Each row was made from one walk, in order. Every step used is in the known rows, and no mark comes twice. Write each row's walk.
Known rows:
fetek > bavor: [ -8  33  28  24  17  20  -4 -10  -2  -1 -17  61 -32  -1 -24  28   3  -8
  -7   6  16  14  19  -4]
fidip > lemuv > gataba: [  2  34  27  -9  24  21  -1  -2 -21  12  -4  28   6 -11  30  -2  20 -40
   5 -24  -8 -29   8  -6]
fidip > mamov > gataba > vomup > fetek > bavor: [ 12   4  -1 -16  -8  -4 -15  -7 -23  -9 -28 -32 -18 -15  -6 -15  25   2
 -13  -2  11   1 -20  -9]
bavor > nale > mamov > fidip: [  3 -13 -19  21 -11   1  -3  10  13   4  18 -17   8   6  -2  -4 -21  13
  15  16   3  13  13   8]
lemuv > fidip > mamov: [ 15  15   4   1  26 -13  -1  -4   0  -3  24   7   0 -12   6   7  16  -8
   1  10   1 -40 -14  -3]
mamov > nale > bavor: [ -5   5 -12  31  37  -9  14   5  12  16  25  47  -5   6 -12  11  -5  -7
  14   1  30  53   7 -12]
nale > bavor: [  4   7  10  37  19  -6   4  -5   4   8   8  24  -5   5 -35  15 -16 -11
 -14   2   9  40   2  -2]
lemuv > gataba > vomup > fetek > bavor > nale > mamov > fidip: [ -3 -15   4 -39  -6   0   1  -1   0 -12 -12 -36  -5 -12 -25 -19  -4   7
 -21  -8  -4 -18 -13  10]
bavor > nale > mamov: [  6   4 -13  20   9  15  -1   8   0   1  17 -19   6   1  -9  -3 -20   6
  12  15   9  24  11   4]
fetek > bavor > nale > mamov > fidip > lemuv: [-23  18  -9  33   0  15 -14  13  10  -2   4  36  -6  13   3  11 -11  -4
  -6   8  21   3  42  -4]
gataba > mamov > fidip > lemuv: [-21  -8  -2  16 -16  -7   2  -8  10  19  -6 -14  -8   3   3  11  11  14
  29  -6 -13  -8  -1  -6]
mamov > duda: [ 28  12  13  15  46  17   7  -3 -10  13 -14  40 -25 -20  -1  34 -12  -8
   0   2  18  65 -16 -12]
nale > mamov > fidip > lemuv > gataba > vomup: [-10  -3 -14 -12 -26 -19   5   3   9  -8   5 -25  30  21  26  -2   0   7
   4  -7 -21 -19 -10  -2]
lemuv > gataba > vomup: [ 20  18  30 -39  19   4   8  -6 -16  -1 -21 -21  -5 -19 -29 -10   8  -9
  -5 -17  -6 -17 -23   3]
nale > mamov > fidip > lemuv: [-11  -3 -14   8 -28 -15   5  -2  12  -5  10  -6  24  22  34   9  -1   6
  12   1 -20  -7  -3  -1]
mamov > fidip > lemuv > gataba: [  2  -3  14   0 -18 -11  -2  -2   8  15  -2  33   3  -1  29   1  13 -16
  14 -14 -17 -37   7   4]
bavor > nale > mamov > gataba: [  5  -4 -19   8  -4  21  -6   8  -6   2  13 -30   5  -2   6  -6 -18   5
  22   4  10  18   6   9]
fidip > mamov > gataba > vomup > fetek: [ 21  -2   0 -21  -8  -8 -11  -9 -25  -6 -26 -41 -13 -17  -5 -19  26   2
  -8  -3   4   3 -30  -7]
nale > mamov: [ -2  13  -1   6  -2   3   9 -11  -1 -10   4 -21  10  10   7  15  -6   8
  11   7 -11  18 -15  -1]
fetek > bavor > nale > mamov > fidip > lemuv > gataba > vomup > duda: [-19  19  -6  13   5  10  -6  22  11 -11  -3  22  -3  13   0   4  -6  -3
 -20   2  23  -3  44  -4]
bavor > nale > mamov > fidip > lemuv > gataba > vomup: [  1  -7 -22   2  -7  -1  -4  20   6   1  16 -29  22   8   3 -18 -17   6
   4   3   2  -6  14   4]
gataba > genu: [ 35 -26  32  17  33   0  25  -3   1  35  -7  22  -6 -25 -21  13  -4   2
  13   7 -16  53  -8  10]
fetek > vomup: [ 25  18  29 -11  11  -7  -4 -33  -6  -6 -18  38 -19  -4 -52  -2  -3   4
 -12  16  19  24   1   4]

Write each row's walk:
[ -6 -10 -12   9 -30 -18   5  -8  17  -7   7 -18  13  17  16  13  -7  18
  16   7 -18   2 -12   5] -> nale > mamov > fidip
[-18 -32   0  -3  -9  26  -3 -16  -4 -14  -4   6 -34 -11 -19   3  -7   9
 -20  14   7  28  -3  14] -> vomup > fetek > bavor > nale > mamov > gataba
[  1 -30   1 -21  -6 -15  10  -2   0 -20 -16  -8 -10  10 -59 -11  -9  28
 -39  17  -4  25 -21   2] -> gataba > vomup > fetek > bavor > nale > mamov > fidip
[ 19  16   2  -1  -5   2 -17  -9 -21   4 -19 -26 -13 -20  19  -7  28 -11
  14  -6   9  -5 -13  -7] -> fidip > mamov > gataba
[-10  17   5 -23  16  16  -2   8 -19  -5  -2   2  14   0  12 -18   8 -23
 -22 -17  -2 -21   9  -7] -> fidip > lemuv > gataba > vomup > fetek > bavor > nale > mamov
[  1 -22  11 -16 -21 -19   3  -4   5   6  -7  20   2   0  12  -9  12  -6
  -3 -10 -22 -31  -7   5] -> mamov > fidip > lemuv > gataba > vomup > fetek
[ -3   0 -10 -11 -21  12   4 -11  -9  -9   0 -35   9   5  28  10  -2   6
  24  -9  -8  10 -22   5] -> nale > mamov > gataba
[ -3 -25  -1 -21  -4 -14   8   2  -4 -19 -13   0  -3  14 -46 -14  -5  19
 -41  12  -6  17 -15  -2] -> gataba > vomup > fetek > bavor > nale > mamov > fidip > lemuv
[  9  12 -10   2  35 -17   4   2   5   1  36  18   2  -9  14   5  17  -6
  10  10  12 -30  -9  -9] -> lemuv > fidip > mamov > nale
[  4 -19   6 -22   7  -6  11  -4  -9 -21 -17  -9 -12   7 -64 -10  -8  23
 -41  17  -1  33 -23  -1] -> gataba > vomup > fetek > bavor > nale > mamov
[  7 -17  14   3 -12 -15   4   2  11  25   0  31   8  -7  29   0  10 -13
  14 -14 -21 -25   7   8] -> mamov > fidip > lemuv > gataba > genu
[  6  -4  12  -9 -17 -20   1   2   5  11  -7  25   8   4  15  -5  13 -11
   5 -14 -18 -36   0   1] -> mamov > fidip > lemuv > gataba > vomup
[ -1  -8 -21  22  -8   3  -5  14   9   5  21 -10  16  10  10  -7 -16   4
  12  11   2   6  19   4] -> bavor > nale > mamov > fidip > lemuv
[ -3  -5 -21  13  -8   7  -7  15   9   5  20 -21  17   4  17 -11 -16   0
  13   4   2  -8  20   6] -> bavor > nale > mamov > fidip > lemuv > gataba
[-13  -1  10 -15  -8   8  -2 -13   7  14 -11 -43 -15 -23   2   2  10   4
  27 -20  -8 -31  -8   7] -> lemuv > gataba > mamov > fidip
[-12  31  17  -8  19  23  -1  -3 -18  15  -4   0   5 -11  28  -2  21 -29
  13 -27  -8 -29   7 -10] -> fidip > lemuv > gataba > mamov
[-14  -1 -14  -1 -28 -11   2  -1  11  -5  10 -18  26  16  40   4   0   2
  12  -6 -20 -21  -3   1] -> nale > mamov > fidip > lemuv > gataba
[ 20  12  -5   4  41  -8   0   2  -1   0  22  13  -4 -17  15  16   7  -8
  -4   9  11 -17 -17 -10] -> lemuv > fidip > mamov > duda
[-11  18  -4  13   6  18  -4  15   3 -14  -8  17 -14  11 -14  10  -9   4
 -13   6  29  22  31  -2] -> fetek > bavor > nale > mamov > gataba > vomup > duda
[-20  18  -9  13   1  11 -12  17   8  -6  -1  18   0  12  -6  -1 -11  -2
 -15   1  20  -9  37  -4] -> fetek > bavor > nale > mamov > fidip > lemuv > gataba > vomup
[ -7 -19   3  -7 -19 -11  -4   5   9   6  -4  27  -1   2   7 -10   6  -6
  -9  -7  -9 -31  12   5] -> mamov > fidip > lemuv > gataba > vomup > fetek > bavor > nale
[  5 -23 -20  -9  -8  15   0   6  -9  -7   9 -43   4  -1 -12 -15 -18  14
   5   8   6  25  -8  11] -> bavor > nale > mamov > gataba > vomup > fetek
[-23 -13 -16 -13 -31 -14   2  -1  12 -16   2 -18  19  20  22  -1  -2  11
 -10  -3 -17 -16  -6   0] -> nale > mamov > fidip > lemuv > gataba > vomup > fetek > bavor
